Each row comes from the steps of one walk. Every step used is in the known rows, and no mark comes twice. Write the walk behind each row, first mark first.
Known rows
s-y: [ 34.0 -33.0 -25.9  -0.7  -9.4  17.8  -4.5  -9.1 -25.4 -12.0  -2.3 -31.4
  22.4 -35.2   6.1  25.6 -27.9  -5.3  12.0 -18.3]
s-y-g-p: [ 39.8 -24.3 -24.6 -30.2  38.6  21.0 -13.3 -39.7  -6.8  12.5  10.0 -44.4
   8.0 -39.3  12.3  28.3 -37.6  -5.8  10.6 -27.5]
m-p-g: [ 38.3 -18.2 -37.3 -20.7 -25.5  44.0 -38.4  11.3  28.6   4.1   6.5 -48.6
  56.0 -26.1  16.6 -23.8 -13.5  -1.0  -6.6  32.8]
y-g: [ 39.5 -25.9 -27.9 -31.2   5.5  21.8 -17.3 -44.0 -31.6  17.5  -6.8 -41.1
  25.8 -42.4   6.6  43.5  -6.8  -8.1  -1.0  -6.6]
g-p-s-y: [ 48.9 -12.1 -49.6 -27.5  -1.2   0.4   0.4 -11.9   2.0  10.1   4.7 -41.8
  17.7 -28.7   3.6 -13.2 -38.2  -6.7  12.2  -5.1]
n-p-m-t-s: [ 58.5 -23.7 -47.5 -15.5 -67.6   8.9 -39.4  45.6  -8.5  10.2 -24.3 -13.2
  70.3 -34.6  -7.1 -37.8  -5.8 -14.2  17.3  12.3]
m-t-s-y-g: [ 34.1 -66.8 -14.4  -8.3 -37.9  19.7 -12.0  -3.2 -34.4 -15.2 -12.9 -27.9
  24.7 -46.5 -19.7 -19.5 -55.3  -2.1  28.7  15.1]
t-s-y-g: [ 44.3 -53.3 -20.2  -8.3   2.0  16.8  -6.3 -21.6 -34.3 -12.7  -2.2 -24.3
   8.1 -43.9   1.6  12.7 -46.5   4.3  22.5   1.4]
p-g: [ 48.4 -25.3 -37.4 -21.1 -22.4  46.0 -20.9   6.9   0.0  -6.8  10.6 -49.5
  30.0 -40.2  21.7  18.1   4.1   2.5 -16.8  20.7]
y-g-p-m: [ 54.3 -17.8 -49.7 -46.1  30.3  27.5 -33.5 -38.6  10.0  29.3  -2.6 -51.7
  15.9 -41.4  21.1  10.8  -5.4 -22.3   4.6  -7.5]
m-t-s-y-g-p: [ 38.1 -59.8 -22.2 -18.9 -23.3  19.5 -11.5 -11.4 -25.3  -7.0  -4.9 -33.8
  24.9 -42.6 -14.9 -29.0 -59.7  -7.7  30.2  14.5]
t-s: [ 46.8 -47.6 -40.8  -3.0 -40.1  15.1  -0.4 -12.4 -50.2 -14.3 -10.5 -22.3
  34.1 -32.4   2.3   0.5 -21.8  -9.5  17.9  26.2]
s-t-m-p: [ 45.5 -49.9 -38.1  16.4 -62.8  13.1 -28.8   9.6 -12.7 -19.5 -28.9 -24.7
  32.6 -28.8  10.4 -20.2 -32.3 -11.9  20.7   3.2]
y-g-p-s: [ 50.0 -11.9 -42.4 -49.8  19.2   7.4 -13.3 -43.9  -5.6  31.7   1.0 -49.0
  16.6 -38.6   4.0  11.8 -22.2  -5.6   1.8  -2.8]
p-m: [ 52.6 -29.6 -55.9  -7.7 -28.2  28.9 -31.2   9.4   2.6  -2.0 -22.9 -36.2
  27.2 -39.3  16.1  -2.5  12.1 -24.5   8.1   3.8]
s-y-g: [ 34.5 -33.2 -15.4 -17.4  20.1  20.5 -13.6 -29.7 -18.8   1.8  -0.2 -36.7
   8.9 -44.7   5.7  40.5 -31.8   0.3   7.9 -26.9]
s-t-m-p-g-y: [ 49.0 -44.8 -39.0   8.1 -48.1  28.7 -31.5   7.2   8.2 -13.6 -20.4 -37.9
  13.3 -35.5   7.8 -33.5 -44.1   4.8   9.9  21.2]
p-m-t: [ 45.6 -44.1 -48.1  -7.7 -54.9  30.8 -35.3  23.9   3.8  -6.0 -29.6 -37.0
  36.4 -43.8  -1.9 -29.7  -2.5 -26.5  16.2  14.7]
q-p-s-t: [ 49.8 -16.8 -54.3  -7.9 -66.5 -30.7  -3.8  19.1 -11.1  13.1 -32.5 -26.5
   5.2 -20.5 -16.5  17.4   3.1  -2.6   6.7  13.8]
q-p-g: [ 47.6 -16.6 -44.6 -28.2 -31.7   5.8 -21.9  14.7   9.6  17.3   0.6 -53.8
  22.8 -29.4   7.4  35.2  25.1  -0.1 -18.1  27.9]
n-p: [ 47.8   2.7 -41.6 -21.7 -45.7   0.4 -18.9   9.4 -36.8  22.0  -8.6 -16.4
  79.3 -23.0   1.9  18.4   4.3  -8.9  -0.9  -5.9]
y-g-p-q: [ 42.0 -17.0 -32.1 -44.2  44.5  26.6 -36.8 -43.7  -9.9  31.8  -1.3 -55.4
  16.2 -31.8  12.2  25.3 -18.5 -20.1   5.1  -1.9]

Write each row's walk
[ 53.9 -42.3 -53.8 -19.7 -14.9  26.2 -25.8   6.9  14.9  -1.8  -6.7 -40.8
  22.7 -36.5   7.7 -49.9 -34.4 -26.7  28.8  10.4]	g-p-m-t-s-y
[ 35.5 -60.8 -15.3 -16.2  -9.7  23.6 -25.9  -1.7 -20.0  -6.2 -10.3 -37.5
  17.3 -39.2 -16.4 -31.9 -63.1 -11.1  33.6  18.7]	m-t-s-y-g-p-q
[ 53.1 -15.7 -45.4 -38.4   6.6  10.5 -11.9 -36.3  -8.0  23.0  -8.3 -38.2
   3.8 -34.7   5.8  10.0 -27.9  -6.0   9.1  -8.2]	y-g-p-s-t
[ 55.5 -42.9 -42.5   8.5 -70.4  -9.8  -7.2  18.8 -19.4 -18.5 -32.3 -22.3
   9.1 -38.9  -5.0 -14.0 -31.5   3.4  15.0   3.1]	p-s-t-m
[ 39.3 -47.7 -30.7  -5.1 -40.7   4.6 -36.2  -1.1  -0.5  -3.7 -11.4 -46.5
  61.6 -37.6  10.9 -26.0 -26.1 -10.3   7.1  17.6]	t-m-p
[ 37.0 -25.8 -18.8 -27.9  52.1  24.4 -28.2 -29.7  -1.9  13.0   4.3 -48.2
   0.7 -36.3  10.1  25.6 -41.3  -8.7  13.6 -23.4]	s-y-g-p-q
[ 42.3 -26.5 -23.5 -18.7  -4.6  -2.4  -4.9  -7.3  -5.5   3.8  -9.6 -33.4
   2.0 -46.0  -9.6  12.1 -39.2  14.0   8.4 -13.4]	p-s-y-g
[ 35.9 -48.3 -22.1  -1.8 -24.1   9.9 -55.9  11.1   6.3  -2.6 -18.6 -51.0
  51.6 -34.2   8.3 -29.3 -30.1 -13.5  11.8  22.3]	t-m-p-q
[ 51.6 -58.3 -48.0  -2.5 -59.7  28.9 -32.0  27.2  -3.3 -15.2 -29.9 -29.5
  31.6 -44.9  -4.1 -45.0 -15.2 -22.9  26.0  28.0]	p-m-t-s
[ 42.4 -35.7 -27.2 -29.0  23.7  27.0 -29.4 -16.6  14.6   8.6  -1.8 -46.2
   6.6 -47.0   5.3  -3.6 -39.0 -11.6  18.2 -21.0]	s-y-g-p-m-t
[ 46.3 -11.0 -48.9 -31.3 -19.6   8.3 -16.2  -4.6  11.5  28.7  -1.8 -59.7
   5.7 -32.2  -5.4  23.1   6.2   8.4 -19.4  39.1]	q-p-g-y
[ 46.5 -26.2 -32.5 -29.0  40.2  25.0 -26.0 -25.6  13.9  11.6   3.2 -44.9
   0.4 -44.5  17.3  14.3 -30.5 -10.5  13.1 -27.6]	s-y-g-p-m
[ 45.5 -15.2 -40.3 -47.7  28.4  21.9 -17.7 -56.5 -17.0  30.4   5.3 -50.5
  25.7 -36.1  14.3  29.0 -13.8 -16.1   0.4  -7.0]	y-g-p
[ 26.3 -20.2 -30.1  -8.0 -13.2  28.3 -50.1   6.6   6.5  10.5 -17.8 -42.2
  54.1 -13.9   1.7 -22.3 -23.5 -20.3  14.4  26.7]	m-p-q
[ 51.7  -7.9 -59.4 -33.3 -16.0   1.2  -1.3 -18.1  -7.0  18.0   0.4 -43.6
  30.9 -25.5   4.7 -13.6 -21.1 -13.5   6.8   9.0]	g-p-s
[ 49.4 -62.0 -33.2  -8.3 -29.3  29.4 -36.4  18.7   7.2 -12.4 -24.9 -31.6
  12.4 -53.6  -4.9 -36.2 -31.2 -12.3  28.8  10.1]	p-m-t-s-y-g
[ 51.4 -27.2 -62.1 -28.8 -21.9  28.3 -30.6  -0.8  13.2  11.5  -9.8 -48.4
  37.6 -32.8  10.6 -38.1 -10.5 -35.9  16.6  11.5]	g-p-m-t
[ 48.8 -61.6 -40.1   2.2 -48.3  27.7 -30.4  31.9   3.8 -22.1 -26.0 -27.7
  20.7 -47.3  -4.7 -45.0 -28.1 -17.3  31.2  16.6]	p-m-t-s-y
[ 36.6 -14.3 -43.2 -14.5 -44.6   4.5 -21.3   7.2  11.2  10.5 -15.5 -33.9
  54.6 -21.6  -7.5 -38.3 -28.3  -2.3  10.0  26.2]	m-p-s
[ 43.8 -43.7 -32.2  -6.9 -49.7  -9.0 -32.3  11.3  10.2  -2.2 -16.5 -43.9
  51.9 -39.7   0.7 -41.8 -34.3   0.2   8.7  21.8]	t-m-p-s
